What can hang from each mark
S: N
N: A J Q S W
A: N Q Z
Q: A H N Z
H: N Q Z
Z: H N Q
R: N

Every row comes from one small tree of marks. The marks that hang from a mark follow it in brackets, in alphabetical order. Every link used is in the known rows. Which tree was each row made from?
Known rows
A(N(J) Q(H) Z): [ 43  -5  64 -29 -56  -1  55   3  14  -6  -2  43 -11 -31   5 -30   5  -9
  25  17 -14  13  28  -2  17  26]
H(N Z): [ 63  16  30 -23 -72 -23  34   5  -8  -7 -11  36  16  -9  -3 -43  27 -28
  29  21 -12  36 -18   3 -13 -10]
S(N(J Q(A H Z) W)): [ 61 -18  64 -75  -3  33  18  53  29 -20  -9  61 -13 -19   9 -33  41 -40
  28  32 -21  51   6 -38  42 -23]
Q(N): [ 61  30   3 -23 -70 -18  28  15 -11 -23   6  31   8  16 -10 -49   5 -15
  25  15 -31  48 -12  -6 -31   0]
H(N(J) Q(A) Z): [ 58 -10  83 -10 -65  -4  66 -16  -5 -10 -16  60  15 -22 -11 -33  22 -39
  36  26   3  21  12  -7  15   9]
R(N(Q(A))): [ 63  21  43 -46 -60   7 -24  15 -28 -36  19   5  24  16  11 -27  42 -45
  46  38  -6  45 -29   5 -16 -10]
A(Z): [ 48  18  17 -33 -38   2  15  17   1 -29   0  21  -2  -9  10 -45  20 -21
  43  15 -21  32 -16   8   0   0]
R(N(A(Q(H(Z))))): [ 66  -9  92 -40 -74   5  11   3  -1  -9  14  16  -7 -16  31 -24  62 -74
  56  50   7  30  -3  23  10  -8]
Z(N(A J S W) Q(H)): [ 55   6  17 -53 -64   2  38  19  15  -1 -15  59 -13  -3  12 -29 -16 -28
   5  17  -6  72  32 -49  44 -29]
A(Q(N(J S)) Z(H)): [ 27  -1  27 -30 -76  13  77 -24  13 -24 -14  58  -8 -21   4 -25 -11  -8
  27   9 -14  23  27 -13  15  30]
R(N(J Q S W)): [ 54  39 -31 -80 -59   5  -1  19  -3 -56   7  22 -12  37  25 -16  28 -38
  29   0 -35  96 -14 -23  34  -1]
Q(A N): [ 62  13  35 -15 -67  -5  31  15 -18 -20  12  38  21   9 -21 -45   5 -16
  30  21 -16  28  -8 -18 -31   1]
R(N(J Q)): [ 50  37  -5 -59 -48  -3  -9   9 -17 -38   4  12  -8  30  21 -32  38 -33
  33  19 -38  85 -18   9   6  10]
S(N(J Q(A Z(H)) W)): [ 48  -5  61 -76  -7  31  15  36  33 -18 -24  66 -14 -16  11 -33  32 -35
  23  39 -22  43  -2 -25  41 -30]
Q(A H Z): [ 52 -27  77 -16 -41  30  24  26  -3  -8  23  45  26 -41  10 -47  50 -11
  54  51   6  15   1 -28  15  -6]
Z(Q(N(W))): [ 61  30  36 -37 -83  -8  21  17  18 -35  -5  49  -5  18 -10 -36  -2 -33
  22  29  -7  39  -5  -4  -4 -33]
R(N(A J Q S W)): [ 51  40 -34 -97 -59  -6 -17  34  -1 -32   3   4 -20  45  35  -9  24 -56
  21   8 -36 113 -13 -19  38 -12]
N(A(Z) J Q): [ 33  22  -9 -79 -30  -3  -6  39   8  -1 -21  -8 -21   9  30 -24  13 -42
  23  24 -32  84  -9  17  25  -9]
R(N(A(Z) J Q S W)): [  41   30  -21 -104  -57    0  -14   32   10  -34    0   -3  -28   33
   38   -2   25  -64   27    4  -28  101   -8   -7   45  -10]
H(Q(A N(J S W)) Z): [ 57 -11  51 -36 -86  13  82  -6  14 -40  -3  66  -2  -2  -8 -22   7 -39
  41   0  -2  36  17 -45  33   1]
H(N(S) Q(Z)): [ 50   0  37 -13 -88  -9  45  -4  -4 -19   0  44  37 -33   7 -34  12 -29
  34  19   4  32   6 -27  -3   2]
R(N(Q)): [ 61  37  11 -54 -61  -6 -27  15 -22 -39  13  -2  11  23  22 -31  42 -45
  41  31 -20  64 -33  16 -16 -12]
N(J S): [ 40  23 -40 -31 -41   7  42   3 -10 -36  -3  47   0   6  12 -46   6   5
  29 -14 -46  69  -1 -40  22  32]
S(N(Q)): [ 67  33   6 -59 -18  -2  -7  32  -3 -33 -22  24   1  10   8 -45  16 -43
  24  10 -42  54 -31  -3 -24 -16]
Q(A N(J S)): [ 45   7  -8 -22 -67   6  61  -1 -17 -27   8  56  14  13 -16 -39  -8   5
  22 -11 -34  53  10 -55  -3  35]
A(N(J S W) Z(H)): [ 29  19   3 -55 -64  -5  50   5  22 -18  -9  58 -16  -7  14 -23  -4   7
  18  -2 -26  36  11 -40  49   2]

Which tree is each row?
[ 62  18  16 -39 -76  -9  26  25  -3 -27  15  43  24   6 -10 -27  -8  -8
  21  -3 -12  26  -8 -58   6 -10] | Q(A(N(S W)))
[ 49  35 -32 -52 -64 -18  41  19   8 -28   0  50  -8  20   1 -32 -12   5
   8 -22 -45  66   3 -53  28  12] | A(N(J S W))
[ 58  11  43 -70 -37  17 -10  49  15 -33  -4   9   3  -3   9 -18  19 -48
  40  37   4  34 -20   4  20 -42] | N(Q(A(Z)) W)
[ 67   0  52 -36 -58  -9  23  41  15  -3   9  52   9 -23   4 -37  38 -26
  25  49   1  41   4 -19  23 -34] | Q(H(N(W)) Z)
[ 43  28 -30 -94 -59 -21  11  44  15  -3 -27   9 -13  17  19  -3  -9 -51
   0   9 -22  95   2 -15  39 -22] | H(N(A(Z) J Q S W))
[ 53 -15  41 -40 -67  10  63  17  26 -15  -2  71   2 -35   5 -22  13 -22
  17  23  -2  46  35 -38  47   6] | A(Q(H(N(J S W)) Z))
[ 59  19  29 -53 -77 -23  28  23  13 -14 -15  25   0  -5  13  -9  -6 -70
  24  16   4  44   7 -11  24 -30] | H(N(A(Z) S W) Q)
[ 50  25  -2 -54 -77 -16  26  25  14 -31   6  29   1   1   5 -24  -7 -13
  22 -14 -20  33  -8 -36  13 -10] | A(N(S W) Z)
[ 36  25  16 -53 -76 -12  33   2  18   4 -32  70  -9   4  16 -18  -9 -29
   3  36  -8  61  18 -28  53 -24] | Z(H(N(A J S W)) Q)
[ 52  20  27 -51 -45  11  -6   9 -22 -35  11  19   6  23  10 -27  39 -34
  37  26 -23  65 -14  -2   6  12] | R(N(J Q(A)))
[ 46  -5  34 -44 -62  19  58   2  24 -26 -14  69 -14 -24   6 -30 -11 -14
  20   6   4  41  36 -44  46 -16] | A(Z(N(J S W) Q(H)))
[ 34  16  33 -50 -89   5  -7 -10  -3 -31   8  15   0   4  30 -19  24 -56
  46  14   0  43  -8  -3   8   1] | R(N(A(Z(Q)) S))
[ 51   4 -14 -32 -65  -1  66 -10  -7 -18 -14  48   3 -10   0 -49  -3  -3
  19 -24 -27  65   6 -43   7  12] | H(Z(N(J S)))
[ 34   9   2 -61 -64 -12  34  24  21  15 -15  58  -7  -8  21 -23  11 -21
   4  31 -19  76  16 -37  55 -18] | Q(Z(H(N(A J S W))))
[ 52  12  48 -36 -94   1  24   9   9 -29   4  56  27  -3  -9 -23 -14 -15
  23  10   8  12  -1 -52  11 -19] | Z(Q(A(N(S W))))
[ 53  -4   3 -65 -76  -3  60  27  17  -2  -2  47 -26  10  17 -23  20 -34
  25  10 -24  79  16 -46  48 -10] | Q(H(Z) N(A J S W))
[ 26  16  40 -34 -70 -10  34  -8  17 -13 -13  44  -9  -8   1 -35  -6  -2
  19   6 -19  26  10  -3  11  16] | A(N(J) Z(Q))
[ 45   3  16 -41 -81   5  65   8  25 -39   3  59  -7  -2   3 -29   3 -26
  29   2 -18  63  23 -42  31   4] | H(Q(N(J S W) Z))
[ 43  19   0 -30 -74 -10  55  -8   0 -23  -5  45   9  -5  -2 -32 -22   3
  11 -18 -32  40  14 -33   2  40] | A(N(J S) Q)
[ 50  23  27 -27 -61 -17  42   2   5 -14  -7  40  -2  -3  -7 -38 -12  -7
  10   2 -34  35  11  -2  -5  29] | A(N(J) Q)
[ 48 -31  50 -15 -85  22  52  13  -9 -10  30  52  37 -31  -2 -37  26  -2
  44  28   5  22  12 -62  -2   7] | Q(A H N(S) Z)
[ 50  28 -24 -85 -55  -9  15  32   8   7 -29  27 -10  11  24 -20 -19 -30
  -5  24 -19  94   8 -33  37 -48] | Z(H N(A J Q S W))
[ 56  31 -24 -46 -78 -20  10  17 -22 -16 -12  16  36   4   8 -25  -1 -23
  15  15 -15  64 -19 -21 -16 -11] | H(N(Q S))
[ 61  10  28 -62 -59  10  23  15   8 -31  14  40 -26  10  30 -13  29 -56
  31  18 -19  70  21 -21  52   9] | R(N(A(Q(H)) J S W))
[ 56  -7  80 -48 -55  23 -11  17 -18 -26  24   8  15 -12  22 -17  59 -50
  62  53  13  23 -12   6   6 -12] | R(N(Q(A(Z) H)))
[ 62  18  24 -49 -75 -22  11  18  -7  -3 -20  11  22  -6   7 -29  27 -42
  26  36  -4  52 -28  14 -14 -29] | H(N(Q) Z)
[ 63   0  62 -12 -66  -5  34   5   2 -13   0  34  22 -34  -1 -52   6 -31
  31  26   5  31   8  -6 -19 -23] | H(Q(Z(N)))
[ 56  27   6 -82   3  -5  16  46  33 -22 -27  43 -55  20   9 -37   8 -57
  12 -11 -58  69  -1  -7  33  -7] | S(N(A(Z) J W))
[ 46  -6  27 -67 -40  20  42  30  32 -18  -8  38 -32 -18  29 -12   7 -46
  30  16 -12  51  28 -19  66   0] | N(A(Q(H) Z) J S W)
[ 41  14  21 -91 -81   7 -29  32  11 -13  11   7   2   4  51  -8  47 -59
  37  53   1  76 -19 -13  38 -48] | R(N(A Q(Z(H)) S W))
[ 68   9  33 -58 -89 -19  34  22  19  -6 -18  29   3  -8   7 -12   2 -69
  16  17   5  46  -1  -7  16 -28] | H(N(A(Q) S W) Z)
[ 43  33 -22 -82 -62 -20  13  32   7  10 -31  33  -5  16  26  -8  -3 -36
  -3  37 -21  92   2 -23  47 -36] | Z(H(N(A J Q S W)))
[  56   11   37  -40 -100   -6   38   -2   18  -28  -19   58   13  -11
    2  -25   10  -39   27   16   13   33   -7  -24   21  -30] | H(N(S W) Z(Q))
[ 55  -2  65 -73 -38  26   2  30   6 -36  16  27 -18   4  21 -10  54 -50
  48  42  -1  49   4  -4  49 -14] | R(N(J Q(A(Z) H) W))
